What can hang from each mark
z_576: z_189
z_893: z_522 z_740
z_740: z_622 z_893 z_901
z_901: z_622 z_740 z_893
z_522: z_189 z_893
z_622: z_901
z_189: z_522 z_576

Known rows, with every way that one mark hangs from another
z_740{z_893{z_522{z_189}} z_901}: -0.15, 1.56, -2.98, -1.78, 0.99, -0.68, -0.25, -0.76, -1.33, -0.34, -1.82, -2.71, 2.00, 1.98, 2.69, -0.55, 0.96, 0.97, -2.14
z_893{z_522{z_189{z_576}} z_740{z_622 z_901}}: -1.00, 1.10, -2.80, -0.10, 3.91, -0.50, 0.82, -1.17, -3.57, -2.19, -2.94, 0.16, 2.95, 1.71, 2.57, -2.00, 2.13, 2.17, -3.91
z_576{z_189}: 0.27, 3.27, -2.69, -4.67, -0.11, -1.21, -0.91, 0.10, -3.10, 0.88, 2.00, -2.18, -1.51, 1.62, 1.79, -1.41, 2.16, -2.17, 1.61
z_189{z_522{z_893{z_740{z_622}}} z_576}: 1.56, 6.44, -3.59, -6.02, 0.48, -1.10, -1.45, 1.14, -2.29, -1.29, 1.53, 2.19, -0.40, 2.11, 0.04, 0.58, 2.05, -5.47, -3.95
z_740{z_622}: 1.95, 4.33, -3.17, -0.50, -0.49, -0.21, -0.03, 1.45, -5.70, 0.55, 0.71, -0.45, -1.60, 1.85, 1.70, 0.13, 1.57, -3.64, -1.98
z_901{z_622}: 2.34, 3.49, -3.12, -2.39, -2.97, -0.92, -1.06, 0.26, -6.27, 0.77, 2.34, -4.90, -0.49, 2.68, 1.05, 0.31, 1.32, -3.51, -3.19
z_576{z_189{z_522{z_893}}}: 1.26, 6.44, -2.25, -5.82, -0.92, -1.70, -1.36, 0.23, -1.62, 0.28, 3.96, 0.16, -1.91, 2.00, 2.26, -0.18, 2.28, -4.06, 0.91
z_189{z_522{z_893}}: 2.70, 7.30, -3.54, -4.54, -1.42, -1.74, -1.76, 0.50, -3.08, 0.05, 2.49, -0.49, -0.74, 1.69, 1.05, 0.56, 1.49, -5.47, -1.67
z_522{z_189 z_893}: 3.25, 2.86, -2.85, -1.90, -3.42, -2.58, -2.62, -0.13, -0.44, -1.22, -1.13, -1.80, 0.86, 2.43, -0.14, 0.19, 1.33, -4.08, -1.32
z_622{z_901{z_740 z_893{z_522}}}: 1.26, 2.56, -1.67, -4.32, -2.75, -1.10, 0.20, -1.03, -0.14, 1.28, -0.75, -6.97, 0.41, 2.54, 2.03, -2.20, 2.53, -0.82, -0.17
z_901{z_622 z_893{z_522{z_189{z_576}} z_740}}: 1.47, -0.06, -2.31, -4.18, -0.63, -1.92, -1.90, -1.42, -3.44, -3.23, 1.76, -4.92, -0.34, 3.05, 0.35, -1.31, 1.92, -2.53, -4.60
z_740{z_901{z_893{z_522}}}: 2.00, 4.01, -2.76, -0.85, 1.34, -0.64, -0.50, -1.02, -4.29, -2.81, 0.84, -4.63, -0.28, 1.32, 3.18, -1.23, 1.70, 0.79, -2.09
z_740{z_622 z_893{z_522{z_189{z_576}}} z_901}: -0.20, 2.30, -3.03, -1.73, 1.22, 0.22, 0.57, 0.76, -0.96, -1.68, -1.64, -0.48, 2.36, 2.74, 2.58, 0.54, 1.33, 0.89, -2.91
z_522{z_189{z_576} z_893{z_740{z_622}}}: 2.19, 1.98, -2.65, -2.74, -1.27, -1.84, -2.16, 0.39, 0.01, -2.61, -1.98, 1.39, 0.87, 2.78, -0.96, 0.11, 1.93, -4.15, -3.95
z_576{z_189{z_522{z_893{z_740}}}}: 0.65, 5.15, -1.76, -5.65, 0.54, -1.71, -1.40, -0.46, -1.78, 0.77, 3.17, 1.40, -2.76, 1.73, 2.06, -0.88, 2.50, -4.13, -0.83
z_893{z_522}: 0.09, 2.74, -3.48, -3.72, 2.24, -1.39, -0.28, 0.38, -5.06, 1.96, -0.18, -4.35, -0.07, 0.88, 1.32, -2.96, 1.83, -1.70, -1.90
z_893{z_522{z_189{z_576}} z_740{z_622{z_901}}}: -1.18, -0.07, -2.81, -2.62, 1.50, -1.04, 0.22, -1.22, -2.80, 1.25, -2.75, -0.15, 1.42, 2.25, 1.84, -2.42, 2.29, -0.46, -2.88
z_522{z_189{z_576} z_893{z_740{z_901{z_622}}}}: 2.24, 1.93, -2.53, -1.92, -2.79, -1.72, -2.25, -1.50, -0.32, -3.83, -1.51, -2.02, 3.37, 3.36, 0.06, 0.77, 1.63, -0.90, -5.19
z_189{z_522{z_893{z_740}} z_576}: 1.32, 5.97, -4.17, -7.92, 0.35, -1.83, -2.37, 0.36, -1.58, -1.16, 1.28, 0.24, 0.72, 1.74, -0.73, -0.08, 1.89, -5.25, -3.13
z_893{z_522 z_740{z_901}}: -0.95, 1.85, -2.57, -0.94, 4.84, -0.61, 0.59, -1.66, -5.29, 0.83, -2.13, -2.35, 0.28, 0.49, 2.93, -3.40, 1.96, 1.66, -4.59
z_576{z_189{z_522}}: 0.03, 5.73, -3.23, -5.85, 0.29, -1.16, -0.64, -0.21, -3.88, 0.77, 4.18, -0.17, -1.23, 1.52, 2.80, -0.54, 2.08, -3.04, 2.54
z_189{z_522}: 1.29, 6.58, -4.59, -4.44, 0.05, -1.17, -0.97, 0.01, -5.53, 0.54, 2.78, -0.97, 0.13, 1.21, 1.62, 0.08, 1.26, -4.28, 0.29

Rows
0.78, 2.20, -2.39, -0.57, -0.18, -0.09, 0.05, -0.69, -5.16, 2.69, -0.91, 0.69, -2.61, 1.93, 2.46, -0.87, 1.93, -2.83, -3.47
z_893{z_740{z_622{z_901}}}
-0.94, 0.29, -3.10, -2.62, 3.39, -1.26, 0.01, -0.16, -3.51, -0.47, -2.16, 0.01, 1.26, 1.76, 0.78, -2.60, 2.19, -1.37, -3.47
z_893{z_522{z_189{z_576}} z_740{z_622}}
1.48, 7.11, -3.40, -3.93, 0.94, -0.48, -0.80, 0.34, -2.29, -2.70, 1.07, 2.38, 1.02, 2.09, 1.42, 1.02, 1.99, -2.63, -4.17
z_189{z_522{z_893{z_740{z_622 z_901}}} z_576}
0.85, 6.36, -1.05, -1.71, 1.04, -0.28, 0.21, -0.50, -2.52, -0.69, 2.87, 3.53, -2.41, 2.11, 4.36, 0.30, 2.56, -1.37, -2.00
z_576{z_189{z_522{z_893{z_740{z_622 z_901}}}}}
0.93, 5.62, -1.17, -3.76, 0.67, -0.97, -0.47, 0.30, -2.59, 0.64, 3.41, 3.32, -3.93, 2.15, 2.88, -0.28, 2.66, -4.32, -1.59
z_576{z_189{z_522{z_893{z_740{z_622}}}}}
1.93, 3.52, -2.81, 0.25, 0.55, -0.26, 0.05, -0.20, -2.90, -5.34, 0.19, -1.73, 1.60, 2.47, 3.03, 0.18, 1.91, 1.02, -1.76
z_740{z_622 z_901{z_893{z_522{z_189{z_576}}}}}
2.22, 3.41, -2.01, -0.98, -1.37, -0.20, 0.13, 0.11, -4.46, 0.85, 1.25, -2.25, -3.17, 2.46, 3.51, -0.72, 2.13, -2.48, -1.87
z_740{z_622{z_901{z_893{z_522}}}}
1.03, 1.09, -2.14, -3.49, 0.11, -1.19, -1.10, -1.96, -3.61, 1.41, -0.03, -3.73, -2.84, 1.68, 2.42, -2.53, 2.10, -1.98, -2.65
z_622{z_901{z_893{z_522 z_740}}}
0.73, 5.31, -0.96, -3.62, -1.10, -0.73, -0.28, -0.63, -1.87, 2.04, 2.98, 3.08, -3.60, 2.56, 3.89, -0.07, 2.75, -3.61, -1.03
z_576{z_189{z_522{z_893{z_740{z_622{z_901}}}}}}
2.02, 7.35, -4.78, -8.07, -1.27, -1.78, -2.35, 1.10, -1.41, -1.54, 2.16, -1.05, 1.70, 2.04, -0.58, 0.76, 1.65, -5.27, -1.29
z_189{z_522{z_893} z_576}
-1.27, -0.40, -3.78, -5.01, 3.27, -2.16, -1.09, -1.21, -2.56, -0.20, -2.49, -2.25, 2.65, 1.25, -0.26, -3.43, 1.96, -1.01, -2.52
z_893{z_522{z_189{z_576}} z_740}
1.04, 5.73, -0.92, -3.00, -0.89, -0.83, -0.58, -1.40, -2.90, -0.70, 4.07, 0.16, -1.68, 2.72, 3.83, 0.32, 2.32, -1.43, -2.86
z_576{z_189{z_522{z_893{z_740{z_901{z_622}}}}}}
1.57, 4.39, -2.58, 0.11, -0.30, 1.03, 0.38, 1.24, -3.24, -0.23, -0.12, 0.45, -1.17, 2.51, 3.13, 1.84, 1.02, -1.00, -3.53
z_740{z_622 z_893 z_901}
-0.29, 0.81, -2.16, -6.88, -3.21, -1.14, -0.06, 0.73, 1.74, 0.53, -0.97, -7.37, 4.21, 4.17, -0.73, -0.40, 1.79, -1.55, -3.01
z_901{z_622 z_740{z_893{z_522{z_189{z_576}}}}}
1.78, 2.26, -2.91, -2.48, -2.23, -0.80, -0.62, -0.20, -2.11, -1.50, 0.39, -1.99, 0.16, 3.05, 2.22, -0.13, 2.03, -1.89, -0.52
z_740{z_622{z_901{z_893{z_522{z_189{z_576}}}}}}
2.24, 3.73, -2.05, -0.89, 0.20, -1.13, -1.47, -0.81, -2.30, -0.78, -1.67, -0.98, -0.70, 1.52, 1.23, -0.70, 1.78, -1.53, -5.40
z_522{z_893{z_740{z_901}}}
1.88, 1.40, -3.28, -4.93, -1.45, -2.64, -3.17, -0.50, 0.76, -2.50, -2.32, -0.84, 2.00, 2.35, -1.80, -0.58, 1.75, -3.95, -3.10
z_522{z_189{z_576} z_893{z_740}}
2.71, 2.96, -3.93, -5.09, -3.27, -2.67, -3.09, 0.42, 0.94, -2.86, -1.30, -2.37, 3.16, 2.70, -1.62, 0.40, 1.49, -4.00, -1.05
z_522{z_189{z_576} z_893}
0.60, 0.03, -3.08, -4.98, -0.73, -1.81, -1.83, -2.29, -1.19, -0.94, -1.02, -3.67, 0.29, 2.29, 1.23, -2.00, 2.08, -1.51, -1.21
z_622{z_901{z_893{z_522{z_189{z_576}} z_740}}}
0.17, 3.54, -2.17, -0.27, 2.21, 0.89, 1.35, 1.25, -3.39, 0.84, -0.65, -0.73, -1.03, 2.09, 3.81, -0.01, 1.42, 0.28, -4.40
z_740{z_622 z_893{z_522} z_901}
1.81, 1.50, -1.76, -4.99, -3.79, -1.73, -0.54, -0.43, 0.36, -3.39, 0.87, -8.60, 3.46, 4.01, -0.14, -0.85, 2.35, -1.33, -1.97
z_901{z_622 z_740 z_893{z_522{z_189{z_576}}}}
1.27, 6.73, -4.04, -5.88, 0.82, -1.22, -1.67, -0.42, -1.61, -2.57, 0.69, 0.37, 2.06, 1.71, 0.67, 0.38, 1.82, -2.46, -3.50
z_189{z_522{z_893{z_740{z_901}}} z_576}
